Each row was made from one walk, in order. Every step used is in the known rows, and no mark comes twice. Write each row's walk.
Known rows:
A -> D: [-0.09  0.04 -0.16  0.09 -0.28 -0.21  0.50 -0.21 -0.05  0.21  0.36  0.13
 -0.12  0.04 -0.35  0.16 -0.10  0.18  0.12 -0.23 -0.13 -0.01]
V -> Z -> A -> D: [-0.07 -0.38 -0.23  0.05 -0.07  0.01  0.12 -0.10 -0.14  0.32  0.20 -0.12
  0.12  0.46  0.23 -0.16 -0.29 -0.10  0.05 -0.02  0.28  0.41]
F -> Z: [ 0.31 -0.07  0.06 -0.21 -0.08 -0.22  0.11 -0.39 -0.13  0.04  0.09 -0.11
 -0.32 -0.12 -0.23 -0.27 -0.01  0.26  0.10 -0.01  0.07  0.13]
B -> V -> D -> F: [-0.23 -0.14  0.34 -0.30  0.11  0.12  0.08  0.05  0.07 -0.09  0.25 -0.03
 -0.22  0.01 -0.52  0.31  0.31 -0.10  0.16 -0.35 -0.40 -0.18]
H -> X -> V -> Z -> L -> D: [-0.17  0.18 -0.17  0.16 -0.22 -0.13 -0.33 -0.20  0.64 -0.31 -0.06 -0.68
  0.02 -0.18  0.41 -0.42 -0.31  0.19 -0.37  0.11  0.06  0.43]
Z -> A: [-0.09 -0.09  0.06 -0.16 -0.18 -0.18  0.19 -0.39  0.07  0.02  0.04 -0.20
 -0.07  0.23 -0.01 -0.29 -0.07  0.51  0.25  0.02  0.09  0.57]
Z -> L -> B -> V -> D -> F: [ 0.00 -0.02  0.56 -0.04  0.05  0.21 -0.10  0.07  0.03 -0.27  0.09 -0.40
 -0.09 -0.13  0.01  0.40  0.36  0.20  0.38  0.11 -0.32 -0.31]
V -> Z -> L -> B -> A -> D -> F: [ 0.02 -0.15 -0.07  0.22 -0.02  0.31 -0.16  0.39 -0.18  0.13  0.02  0.00
  0.36 -0.09  0.48 -0.21 -0.39 -0.05 -0.10  0.01  0.24 -0.09]
L -> D -> F -> B -> V: [-0.35  0.30  0.08  0.20  0.00  0.17  0.29 -0.05  0.03 -0.22  0.05  0.22
 -0.10 -0.24 -0.41 -0.05  0.25 -0.09 -0.14  0.19 -0.53 -0.40]
L -> B: [-0.21  0.08  0.23 -0.05 -0.42 -0.02  0.30 -0.24  0.03 -0.07  0.24 -0.36
 -0.16 -0.26 -0.16 -0.06  0.11  0.61  0.29  0.26 -0.08  0.08]
B -> V -> Z -> A -> D -> F: [-0.14 -0.53  0.09 -0.07  0.14  0.25  0.16  0.23 -0.23  0.17 -0.01 -0.06
  0.31  0.58  0.09 -0.10 -0.22 -0.44 -0.20 -0.22  0.11  0.04]
H -> X -> V -> D -> F -> B -> A: [-0.49  0.32 -0.31 -0.19  0.23 -0.05 -0.32  0.39  0.42 -0.16 -0.14  0.43
  0.11 -0.03 -0.19  0.29  0.43 -0.16 -0.16 -0.23 -0.09  0.10]
X -> H: [-0.03  0.38  0.27  0.00 -0.35 -0.07  0.22 -0.32  0.34 -0.02  0.05 -0.29
 -0.15 -0.47 -0.16  0.17 -0.30  0.42 -0.03 -0.22  0.11  0.21]
D -> F -> Z -> L -> B: [ 0.62  0.12  0.34 -0.09 -0.06 -0.08 -0.01  0.00 -0.29  0.03 -0.20 -0.16
  0.02 -0.11  0.17 -0.11 -0.17  0.46  0.21  0.38  0.12 -0.09]
H -> X -> V -> Z -> A -> D -> F: [-0.16 -0.25 -0.22 -0.21 -0.03 -0.12  0.02  0.47  0.11  0.25 -0.16  0.00
  0.58  0.67  0.23  0.01 -0.36 -0.29 -0.27 -0.22  0.41  0.48]
H -> X -> V -> Z -> L: [-0.02  0.31 -0.02 -0.06 -0.16 -0.24 -0.46 -0.16  0.52 -0.24 -0.29 -0.81
 -0.10 -0.04  0.33 -0.30 -0.33  0.17 -0.39 -0.19  0.28  0.27]
Z -> L -> B -> A -> D: [-0.03 -0.02 -0.17  0.40 -0.14  0.10  0.20 -0.16  0.01 -0.06  0.18 -0.13
  0.02 -0.20  0.36 -0.02 -0.05  0.39  0.15  0.03 -0.03 -0.04]
H -> X: [-0.22  0.51 -0.09 -0.18 -0.07 -0.35  0.23 -0.19  0.24 -0.06  0.28 -0.23
 -0.19  0.00 -0.43 -0.23 -0.08  0.57 -0.06 -0.38 -0.17  0.23]
X -> V -> D -> F -> B -> A: [-0.41 -0.01 -0.16 -0.13  0.04  0.12 -0.34  0.23  0.33 -0.13 -0.23  0.48
  0.06 -0.24 -0.11  0.30  0.43 -0.33  0.04 -0.11  0.02  0.03]
F -> B -> A: [-0.30  0.33 -0.25  0.15  0.03  0.01 -0.04 -0.28  0.16 -0.14 -0.02  0.18
 -0.23 -0.31 -0.12 -0.35  0.20  0.21 -0.13 -0.09 -0.10 -0.07]
B -> A -> D -> F -> Z -> L: [ 0.56 -0.18 -0.25  0.11  0.24 -0.05  0.02  0.06 -0.28  0.19 -0.06  0.51
  0.11  0.02  0.18 -0.17 -0.37 -0.03 -0.06 -0.27  0.16 -0.04]

Write each row's walk:
[ 0.54 -0.33  0.20 -0.28  0.01 -0.16 -0.38  0.03  0.12 -0.06 -0.38 -0.05
 -0.09 -0.10  0.15  0.34  0.09 -0.14  0.26  0.02  0.17  0.15] : X -> V -> D -> F -> Z -> L
[-0.18  0.31 -0.06  0.17  0.06  0.01  0.38  0.10 -0.25  0.06  0.03  0.35
 -0.04  0.14 -0.43  0.39  0.17 -0.33 -0.15 -0.14 -0.33 -0.69] : A -> D -> F -> B -> V
[-0.28  0.28 -0.54  0.35  0.03  0.00  0.21 -0.17 -0.05  0.07  0.21  0.50
 -0.14 -0.07 -0.15  0.03  0.17 -0.02 -0.10 -0.12 -0.05 -0.25] : F -> B -> A -> D
[-0.28  0.07 -0.01 -0.25 -0.23 -0.22 -0.27 -0.03  0.49 -0.13 -0.09 -0.62
 -0.12 -0.02  0.00 -0.25 -0.16  0.02 -0.39 -0.26  0.24  0.34] : H -> X -> V -> Z
[-0.02  0.48 -0.24  0.16 -0.10 -0.17  0.39  0.17 -0.37  0.29  0.13  0.69
  0.12  0.08 -0.40  0.29  0.00 -0.09  0.04  0.05 -0.10 -0.46] : A -> D -> F -> B
[ 0.64 -0.08  0.14 -0.20  0.26 -0.11 -0.22 -0.01 -0.21  0.09  0.01  0.14
 -0.07 -0.02 -0.07  0.17 -0.03  0.06  0.31  0.01  0.00  0.03] : V -> D -> F -> Z -> L
[ 0.22 -0.31 -0.26 -0.09  0.17  0.01  0.23  0.19 -0.33  0.35  0.17  0.71
  0.12  0.10 -0.17 -0.10 -0.18 -0.20 -0.10 -0.34  0.04  0.08] : B -> A -> D -> F -> Z
[ 0.03 -0.12  0.09  0.07 -0.37  0.10 -0.36 -0.01  0.35 -0.12 -0.32 -0.24
  0.21 -0.32  0.35 -0.35 -0.50 -0.09 -0.20  0.20  0.18  0.29] : X -> V -> Z -> L -> D -> F
[ 0.47 -0.36  0.34 -0.24 -0.11  0.01 -0.24  0.17  0.03 -0.12 -0.27 -0.19
  0.06 -0.17  0.30  0.41  0.26  0.01  0.44  0.46  0.17  0.11] : X -> V -> D -> F -> Z -> L -> B
[ 0.41 -0.15 -0.03 -0.11 -0.01 -0.15  0.43  0.14 -0.50  0.38  0.19  0.50
  0.04  0.13 -0.36  0.12 -0.24 -0.18  0.09 -0.12  0.01 -0.16] : A -> D -> F -> Z
[-0.01  0.03 -0.36  0.16  0.11  0.06  0.06  0.26 -0.37  0.35 -0.04  0.44
  0.42  0.52  0.15 -0.04 -0.18 -0.37 -0.08  0.23  0.23 -0.02] : V -> Z -> A -> D -> F -> B
[-0.31 -0.18 -0.04 -0.30 -0.11 -0.12 -0.26 -0.08  0.50 -0.10 -0.24 -0.64
  0.16  0.37  0.32 -0.37 -0.13  0.10 -0.29 -0.10  0.43  0.77] : H -> X -> V -> Z -> A
[ 0.23 -0.42  0.38 -0.35  0.36  0.10  0.00  0.11 -0.12 -0.01  0.15  0.04
 -0.29  0.10 -0.38  0.27  0.42 -0.32  0.18 -0.24 -0.27 -0.18] : B -> V -> D -> F -> Z
[-0.08 -0.06  0.05  0.18 -0.04  0.30 -0.44 -0.15  0.12 -0.20  0.00 -0.64
 -0.11 -0.33  0.62 -0.59 -0.18  0.33 -0.10  0.11  0.24  0.19] : V -> Z -> L -> B -> A
[-0.35  0.21  0.06  0.04  0.22  0.09 -0.06 -0.25  0.10 -0.28  0.17 -0.16
 -0.52 -0.13 -0.37  0.41  0.72 -0.12  0.17  0.01 -0.43 -0.39] : F -> B -> V -> D
[-0.22  0.42  0.22 -0.03  0.09  0.04  0.10  0.00 -0.07 -0.18 -0.16  0.11
 -0.19 -0.03 -0.47  0.06  0.26 -0.06 -0.15 -0.11 -0.26 -0.56] : D -> F -> B -> V
[ 0.22 -0.49  0.21 -0.48 -0.09 -0.15 -0.14  0.14  0.05  0.06 -0.13  0.15
 -0.05 -0.06 -0.20  0.38  0.24 -0.30  0.25 -0.02  0.13  0.19] : X -> V -> D -> F -> Z
[ 0.17 -0.76  0.46 -0.34  0.35  0.30  0.11  0.23 -0.31 -0.09  0.07 -0.14
  0.10  0.39  0.09  0.33  0.54 -0.05  0.46  0.36 -0.03  0.26] : L -> B -> V -> D -> F -> Z -> A
[-0.21  0.14 -0.27  0.37 -0.02  0.29 -0.58  0.07  0.37 -0.27 -0.46  0.11
  0.24 -0.43  0.57 -0.48 -0.25 -0.37 -0.45  0.26  0.18  0.08] : X -> V -> Z -> L -> D -> F -> B -> A
[-0.12  0.33 -0.06  0.51  0.15  0.23 -0.27 -0.41  0.17 -0.42  0.00 -0.53
 -0.25 -0.30  0.25 -0.35  0.07 -0.10 -0.32  0.36 -0.23 -0.34] : F -> B -> V -> Z -> L -> D
[ 0.06  0.68 -0.15  0.40 -0.11 -0.10  0.06 -0.18  0.00 -0.07 -0.08  0.32
  0.10 -0.33 -0.04 -0.19 -0.16  0.29  0.05  0.44 -0.25 -0.21] : Z -> L -> D -> F -> B
[ 0.37 -0.29  0.13 -0.07  0.34  0.23 -0.28  0.19 -0.14 -0.02  0.06  0.13
  0.05 -0.23  0.32  0.06  0.17  0.21  0.37  0.20  0.04  0.12] : V -> D -> F -> Z -> L -> B -> A
[ 0.05 -0.24 -0.07 -0.04 -0.11 -0.14  0.48  0.13 -0.22  0.39  0.09  0.44
  0.34  0.50 -0.09  0.11 -0.31  0.10  0.22 -0.16  0.05  0.27] : Z -> A -> D -> F
[-0.21 -0.20 -0.18  0.25  0.24  0.18 -0.01 -0.11 -0.16  0.00  0.02 -0.20
 -0.03  0.51  0.22  0.02  0.25 -0.49 -0.22  0.07  0.09 -0.17] : F -> B -> V -> Z -> A -> D
[ 0.65 -0.08  0.09  0.16 -0.02 -0.09  0.28  0.11 -0.51  0.22  0.10  0.16
  0.17  0.06  0.18  0.21 -0.16  0.19  0.26  0.33  0.08 -0.28] : A -> D -> F -> Z -> L -> B
[-0.19  0.19 -0.04  0.15  0.18  0.20  0.03  0.33 -0.32  0.05  0.03  0.17
  0.00  0.17 -0.19  0.10  0.05 -0.60 -0.33 -0.08 -0.12 -0.74] : A -> D -> F -> B -> V -> Z
